What can hang from each mark:
sose: kisosu
kisosu: depo pelak resi zafo
gusu: kisosu pelak zafo
resi: gusu
pelak: gusu kisosu
zafo: gusu kisosu
seveped: depo kisosu
depo: kisosu seveped

Each row was made from one small tree. The marks that hang from a mark follow it in brackets, in alphabetical order. Every link used is in the known rows. Write each row's tree.
Known rows:
gusu{kisosu{depo resi} zafo}: [-0.50  1.44 -0.39 -2.60  0.16 -0.68  1.66  0.27  1.78 -0.07  1.36 -1.21
 -2.79  0.74 -1.17 -2.15 -0.66 -0.25 -1.14 -0.84  1.34  1.55  1.07  5.14
 -0.81  2.52]
seveped{depo{kisosu}}: [-0.39  0.52 -0.21 -2.32  0.10  1.45  1.96  1.50  0.43 -0.03 -0.05  0.15
  0.75 -0.13  0.48 -0.03 -0.45 -0.75  0.25  0.12 -1.77  0.75  0.95  1.79
  0.30 -0.27]
gusu{kisosu zafo}: [-0.27  0.24 -0.88 -0.87  0.15 -0.62 -0.64 -0.60 -0.22 -0.47  0.75 -1.19
 -2.20 -0.14 -0.34 -1.64  0.42  0.39 -0.91 -0.34 -1.06  1.33  0.61  2.77
  0.01  0.13]
resi{gusu{pelak{kisosu}}}: [ 0.03  0.70  0.43  2.24  0.95 -1.06  1.10  1.15 -0.13  0.29  0.69 -0.64
  0.15  0.24 -3.00 -0.46  0.17  0.04 -0.36 -0.15 -1.67 -1.15  0.09  2.28
  0.43 -2.56]
pelak{gusu{kisosu{depo} zafo}}: [-0.32  1.22 -0.51 -2.14  0.12 -0.66  0.39 -0.47 -0.85  0.42  0.40 -2.22
 -2.76 -0.28 -1.26 -1.03  0.42  0.16 -0.61 -0.11  0.02  1.65  0.46  3.68
 -0.46  1.45]
depo{kisosu{pelak zafo}}: [ 0.69 -0.23  0.49 -0.41 -0.18  1.56  1.75  1.30  0.81  0.50  0.16 -0.10
  0.30  0.04 -0.81 -0.68 -0.46 -0.12  0.56 -0.99 -0.88  2.49  0.49  1.68
 -0.63  1.43]
pelak{gusu kisosu{depo resi zafo}}: [-0.02  1.53  0.24 -2.73  0.08  1.28  3.72  0.80  0.13  1.47  0.53 -2.48
 -0.75  2.15 -1.91 -1.06 -0.70 -0.04  0.44 -0.48  3.51  1.42  0.28  3.42
 -1.62  2.88]
pelak{gusu{kisosu{depo{seveped} resi zafo}}}: [-0.47  1.44 -0.87 -5.77 -0.32  1.28  4.86  1.59 -0.26  0.62  0.56 -1.71
 -1.00  1.27 -2.01 -1.11 -0.18 -0.18 -1.04 -0.26  0.44  2.83  0.49  6.29
 -1.00  2.35]
resi{gusu}: [ 0.13  0.59  0.11  0.58  0.27 -0.27  1.17  0.57 -0.17 -0.28 -0.01 -0.85
 -0.22 -0.18 -1.22  0.28 -0.46  0.22 -0.83 -0.47 -2.11 -1.16  0.21  2.23
  0.18 -0.28]
kisosu{resi{gusu} zafo}: [ 0.47  1.07 -0.15 -1.91  0.35  1.09  4.35  0.43  1.13 -0.20  0.23 -1.26
 -0.51  1.85 -1.77 -0.70 -0.76  0.42 -1.32 -1.13 -0.28 -0.51  0.62  4.40
 -0.93  2.27]
gusu{kisosu{depo resi zafo} pelak}: [ 0.16  1.55 -0.28 -3.92  0.76 -0.75  4.05 -1.77  2.58  0.65  0.82  1.07
 -1.10  1.79 -2.19 -1.65  0.59 -0.26 -1.77 -0.40  2.47  1.32  0.70  5.09
 -0.70  1.57]
seveped{depo{kisosu{resi{gusu{pelak}} zafo}}}: [ 0.50  1.45 -0.24 -3.77  1.17  1.84  6.36  1.19  2.07 -0.19  0.35  0.11
  0.45  1.70 -2.33 -1.06 -0.16 -0.46 -1.33 -0.56 -2.29  0.16  1.37  5.65
 -0.33  0.80]
zafo{gusu}: [ 0.47 -0.13 -0.39  1.26  0.28 -0.70  1.99  0.34  0.45 -0.66  0.23  0.03
 -0.78 -0.50  0.81 -0.10  0.31  0.03  0.18 -0.23  0.73 -1.36  0.13 -0.56
 -0.31  0.57]
zafo{gusu kisosu}: [ 0.06 -0.91 -0.09  1.30 -0.66 -0.16  2.41 -0.68  1.16 -0.66 -0.38  0.47
 -0.40 -0.44 -0.27  0.49  0.11  0.58  0.44  0.05  0.39 -2.61 -0.31 -0.29
 -0.26  1.42]
sose{kisosu{resi zafo}}: [ 0.68 -0.26 -1.23 -2.50  0.02  1.59  4.01 -0.84  2.56 -0.03  0.22 -0.53
  0.09  2.27  0.92  0.17 -0.46  0.24 -0.77 -1.23  0.60  1.61  0.08  1.03
 -1.09  1.59]
gusu{kisosu{depo{seveped} resi} pelak zafo}: [-0.47  1.20 -0.62 -3.17  0.49 -0.44  2.72  2.47  1.23 -0.46  1.80 -0.23
 -1.90  0.39 -2.42 -2.64  0.40 -0.65 -1.11 -0.09  0.10  2.78  0.86  5.58
 -0.44  0.80]
depo{kisosu{pelak{gusu} zafo} seveped}: [ 0.40 -0.39 -0.06 -1.85 -0.31  3.04  2.68  3.86 -1.59  0.51  0.09 -1.61
  0.59 -0.44 -1.59 -0.43 -0.20 -0.09  1.10 -0.32 -2.50  3.93  0.16  2.64
 -0.72  0.82]
resi{gusu{kisosu}}: [-0.45  0.74 -0.57 -0.50  0.21 -1.15  0.97 -0.09 -0.11 -0.26  0.42 -0.81
 -1.17 -0.34 -1.89 -0.04 -0.17  0.33 -1.97 -0.63 -2.55 -0.88  0.53  4.49
  0.61 -1.48]
sose{kisosu}: [ 0.25 -0.69 -0.95  0.23 -0.13  0.24  0.96 -0.63  1.30 -0.13 -0.02 -0.03
  0.47  0.37  1.13  1.20 -0.19  0.01 -0.29 -0.61 -0.99  0.78 -0.28 -1.23
 -0.04 -0.86]
zafo{gusu{pelak}}: [ 0.88 -0.28 -0.44  1.90  0.94 -1.31  2.12 -0.32  0.99 -0.64  0.35  1.18
 -0.53 -0.49 -0.14 -0.43  1.32 -0.01 -0.02  0.27  0.57 -1.40 -0.02 -1.10
 -0.08 -0.52]
pelak{gusu kisosu{depo{seveped} resi}}: [-1.00  1.20  0.10 -2.08 -0.27  1.41  3.01  4.56 -0.84  0.89  1.13 -2.61
 -0.11  0.73 -2.20 -0.85 -1.16 -0.66  0.87  0.03  1.17  1.88  0.20  3.54
 -0.95  0.68]
seveped{depo}: [-0.39  0.59 -0.45  0.41  0.25 -0.02  1.59 -0.62 -0.02 -0.09 -0.32  0.28
  0.13  0.41 -0.07 -0.29 -0.21 -0.61  0.24  0.48 -0.47 -0.23  0.48  1.06
 -0.01  0.23]
seveped{kisosu}: [-1.03 -0.34  0.11  0.03 -1.12 -0.27 -0.36  0.43  0.05  0.03 -0.27 -0.01
 -0.15 -0.32 -0.71  0.44 -0.45 -0.02  0.85 -0.69 -2.44  0.40 -0.32  0.18
 -0.32  0.24]

Which tree is each row?
[-0.12  1.09 -0.63 -1.08  0.94 -2.12  4.01 -0.27  3.17 -0.22  1.36  1.21
 -1.98  0.23 -1.50 -1.35  0.46 -0.56 -1.60 -0.27  2.39 -0.64  0.86  3.68
 -0.46  0.71] | zafo{gusu{kisosu{depo resi} pelak}}
[-0.14  1.52 -0.49 -4.87  0.43  0.08  5.03  1.31  1.61  0.26  1.06  0.78
 -0.47  1.43 -2.49 -1.82  0.54 -0.59 -1.40 -0.14  1.12  2.56  0.66  5.90
 -0.62  1.13] | gusu{kisosu{depo{seveped} resi zafo} pelak}
[-0.48 -0.27 -0.94  2.64  0.30 -1.28  2.44  0.40  2.17 -0.52  1.47 -0.08
 -2.38 -0.42 -1.60 -1.55 -0.74 -0.14 -0.81 -0.88  0.86 -0.13  0.88  3.52
 -0.72  0.87] | zafo{gusu{kisosu{pelak resi}}}
[ 0.01 -0.10 -0.17  2.42 -0.44  0.12  2.43  2.70  1.45  0.20  0.47  0.03
  0.51 -0.49 -0.96  0.52 -1.26 -1.02  0.79 -0.71 -1.51  3.08 -0.08  0.99
 -0.62  0.15] | sose{kisosu{depo{seveped} pelak}}
[-0.20  1.29  0.83  2.83  0.26 -0.54  3.05  1.79  2.19  0.32  0.93 -0.77
 -1.08  0.19 -3.63 -0.79 -2.10 -0.67 -0.42 -1.25 -0.17 -0.24  0.82  4.94
 -1.06  2.25] | kisosu{depo pelak resi{gusu}}
[ 0.25  0.94  0.99  0.62  0.18 -0.72  2.57 -0.44  1.46 -0.27 -0.05 -0.04
 -1.15  0.03 -3.69 -0.53  0.16  0.37 -0.30 -0.22 -1.24 -1.54  0.00  3.44
 -0.32  2.02] | resi{gusu{pelak zafo{kisosu{depo}}}}
[ 0.47  0.23 -0.07 -5.24 -0.45  2.69  3.08  3.96 -0.57 -0.09  0.12 -0.62
  1.32  0.28  0.46 -0.43  0.07 -0.16  0.31 -0.44 -1.82  2.88  0.38  2.21
 -0.17  0.59] | depo{kisosu{zafo} seveped}
[ 0.56  1.41  0.15 -0.69 -0.16 -0.09  5.37  3.37 -0.26  0.12  0.72 -1.28
 -0.16  0.57 -0.17 -1.28 -0.20 -0.50  1.33 -0.48  1.69  0.83  0.25  2.29
 -1.14  2.07] | pelak{kisosu{depo{seveped} zafo{gusu}}}
[-0.60  1.41  0.60 -0.47 -0.02 -0.80  3.02  1.65  2.14 -0.35  0.82 -0.86
 -2.08  0.57 -3.69 -1.39 -0.74 -0.20 -0.16 -1.48 -2.68  0.23  0.47  4.76
 -1.19  2.35] | seveped{kisosu{depo resi{gusu{pelak zafo}}}}
[-0.85  0.95  0.70 -2.35 -1.08  1.06  4.98  3.30  1.59 -0.26  0.30 -0.60
  0.36  0.56 -3.59  0.15 -1.67 -0.18 -0.46 -0.45 -1.47 -0.95  0.27  5.67
 -0.62  2.27] | zafo{kisosu{depo{seveped} resi{gusu}}}
[-0.71  1.76 -0.21 -2.23 -0.21 -0.97  3.02  3.01 -0.31 -0.18  0.64 -0.93
 -0.64 -0.59 -2.35 -0.19 -0.64 -0.49 -1.52 -0.49 -2.79  0.47  0.63  6.36
  0.34 -0.40] | resi{gusu{kisosu{depo{seveped}}}}
[ 0.48  0.41 -0.58  0.14  0.52  1.61  6.35  1.67  2.50 -0.33  0.65 -0.19
 -0.66  0.72 -0.57 -1.68 -0.98 -0.72  0.50 -0.98  0.35  0.90  1.54  3.67
 -1.43  3.27] | seveped{depo{kisosu{pelak resi zafo{gusu}}}}
[-0.48  1.47  0.00  1.92 -0.08 -1.13  2.11  3.50 -0.29 -0.43  1.23 -1.91
 -2.45 -1.20 -3.61 -1.96 -1.11 -0.46 -0.49 -0.95 -3.53  2.09  1.02  7.14
 -0.39  1.05] | resi{gusu{kisosu{depo{seveped} pelak} zafo}}
[-0.37  1.24 -0.73 -1.71  0.17 -1.55  3.78  0.32  2.64 -0.26  1.24 -0.09
 -2.18  0.22 -0.52 -1.01 -0.55 -0.50 -1.30 -0.76  2.62 -0.90  0.94  4.15
 -0.72  1.93] | zafo{gusu{kisosu{depo resi}}}
[-0.99 -0.17 -0.51  1.62  0.09 -0.48  0.42  0.10  1.66  0.16  1.24  0.02
 -1.48  0.04 -2.57 -1.39 -1.00 -0.24 -0.93 -0.72  0.19  1.36  0.77  4.14
 -0.41  0.17] | gusu{kisosu{pelak resi}}
[-0.28  2.11  0.69  0.23  0.37 -0.04  2.66  2.99  1.09  0.09  1.57 -3.12
 -2.03  1.13 -2.56 -2.02 -1.70 -0.22 -0.10 -1.34  0.31 -0.06  0.99  5.44
 -1.11  2.18] | pelak{kisosu{depo resi{gusu{zafo}}}}
[ 1.22 -0.86 -1.30  2.53  0.25  0.55  5.42 -0.27  3.41 -0.43  0.68 -0.33
 -1.07  1.22  0.06 -0.49 -0.76  0.09  0.00 -1.63  1.03  0.82  0.33  0.79
 -1.74  2.59] | sose{kisosu{pelak resi zafo{gusu}}}
[-0.11 -0.60 -0.25  2.55 -1.18  0.06  4.09  2.86 -0.17 -0.58  0.05 -0.21
 -0.53 -0.68 -1.38 -0.90 -0.38 -0.13  2.06 -1.23 -2.78  1.44 -0.12  1.50
 -1.52  2.29] | depo{seveped{kisosu{pelak zafo{gusu}}}}
[-0.72  0.63 -0.28 -2.97 -1.16  1.66  4.90  3.61  0.16 -0.52  0.19 -1.43
 -0.09  1.21 -2.54 -0.51 -1.17  0.17 -0.01 -1.56 -3.85  0.85  0.20  5.41
 -1.19  2.03] | depo{seveped{kisosu{resi{gusu} zafo}}}
[ 0.08  0.74 -0.63  0.40  1.15 -1.61  0.77 -0.46  0.09 -0.76  0.85 -0.79
 -2.18 -0.28 -2.77 -1.56  1.01  0.49 -1.99 -0.36 -3.10  0.03  0.64  4.55
  0.45 -1.20] | resi{gusu{kisosu pelak zafo}}
[ 0.22  0.56 -0.06 -3.35  0.70  2.02  3.54  6.00  0.73 -1.16  1.64 -1.43
 -0.41  0.05 -2.44 -1.74 -0.18 -0.21 -0.82 -0.80 -4.36  1.84  1.05  5.18
 -0.10 -0.23] | depo{kisosu{resi{gusu{pelak zafo}}} seveped}
[-0.24  0.40 -0.70 -2.48 -0.47  1.16  4.16  3.21  2.32 -0.16  0.83 -0.31
  0.65  0.99  0.10  0.43 -1.31 -0.89 -0.27 -0.78 -0.21  2.45  0.14  1.99
 -0.78  0.86] | sose{kisosu{depo{seveped} resi}}
[-0.36 -0.82 -0.04 -0.42 -0.42  2.31  0.79  4.94 -1.58  0.28  0.40 -1.49
  0.59 -1.47 -1.72 -0.01 -0.47 -0.42  1.14 -0.10 -3.42  3.24  0.19  1.99
 -0.12 -0.72] | depo{kisosu{pelak{gusu}} seveped}
[-0.74  0.70 -0.65  1.11 -0.11 -1.01  4.48  3.42  1.95 -0.41  1.71 -0.18
 -1.87 -0.68 -2.41 -1.78 -1.26 -1.00 -0.29 -0.75  0.67  1.26  1.00  5.21
 -0.97  1.74] | zafo{gusu{kisosu{depo{seveped} pelak resi}}}
[ 0.56  1.36 -0.64 -3.45 -0.24  1.59  7.31  2.92  2.24 -0.24  0.49 -1.36
  0.37  1.90 -1.14  0.27 -1.42 -0.38 -1.13 -1.54 -1.73  1.71  0.45  5.03
 -1.18  2.22] | sose{kisosu{depo{seveped} resi{gusu} zafo}}
[-0.06  0.55  1.29  3.91 -0.61 -0.40  1.74  0.39  1.30 -0.11  0.07 -1.01
 -1.74 -0.56 -4.04 -0.77 -1.44  0.20  0.58 -0.98 -1.70 -0.66  0.27  4.22
 -0.95  3.45] | resi{gusu{zafo{kisosu{depo pelak}}}}
[ 1.51 -0.03 -0.20 -2.37  0.85  0.59  4.11  0.99  1.37 -0.34  0.22  0.85
  0.03  0.11  0.55 -0.63  1.51  0.15 -0.09 -0.43  0.25  0.20  0.36  0.43
 -0.33  0.55] | depo{kisosu{zafo{gusu{pelak}}}}
[-0.77  0.54  0.46 -0.06 -0.96  0.76  3.32  0.29  1.00  1.21 -0.08 -1.34
 -1.40  0.86 -3.23 -0.63 -1.31 -0.16  1.29 -1.37 -0.13  2.26 -0.01  3.80
 -2.31  4.44] | seveped{kisosu{depo pelak{gusu} resi zafo}}
[-0.29  1.22 -0.09 -0.78  0.04 -0.39  3.36 -0.90  2.49  0.80  0.92  0.02
 -1.78  1.14 -2.71 -1.86 -1.01 -0.40 -0.89 -1.13  2.24  2.24  0.92  5.75
 -1.33  2.99] | gusu{kisosu{depo pelak resi zafo}}
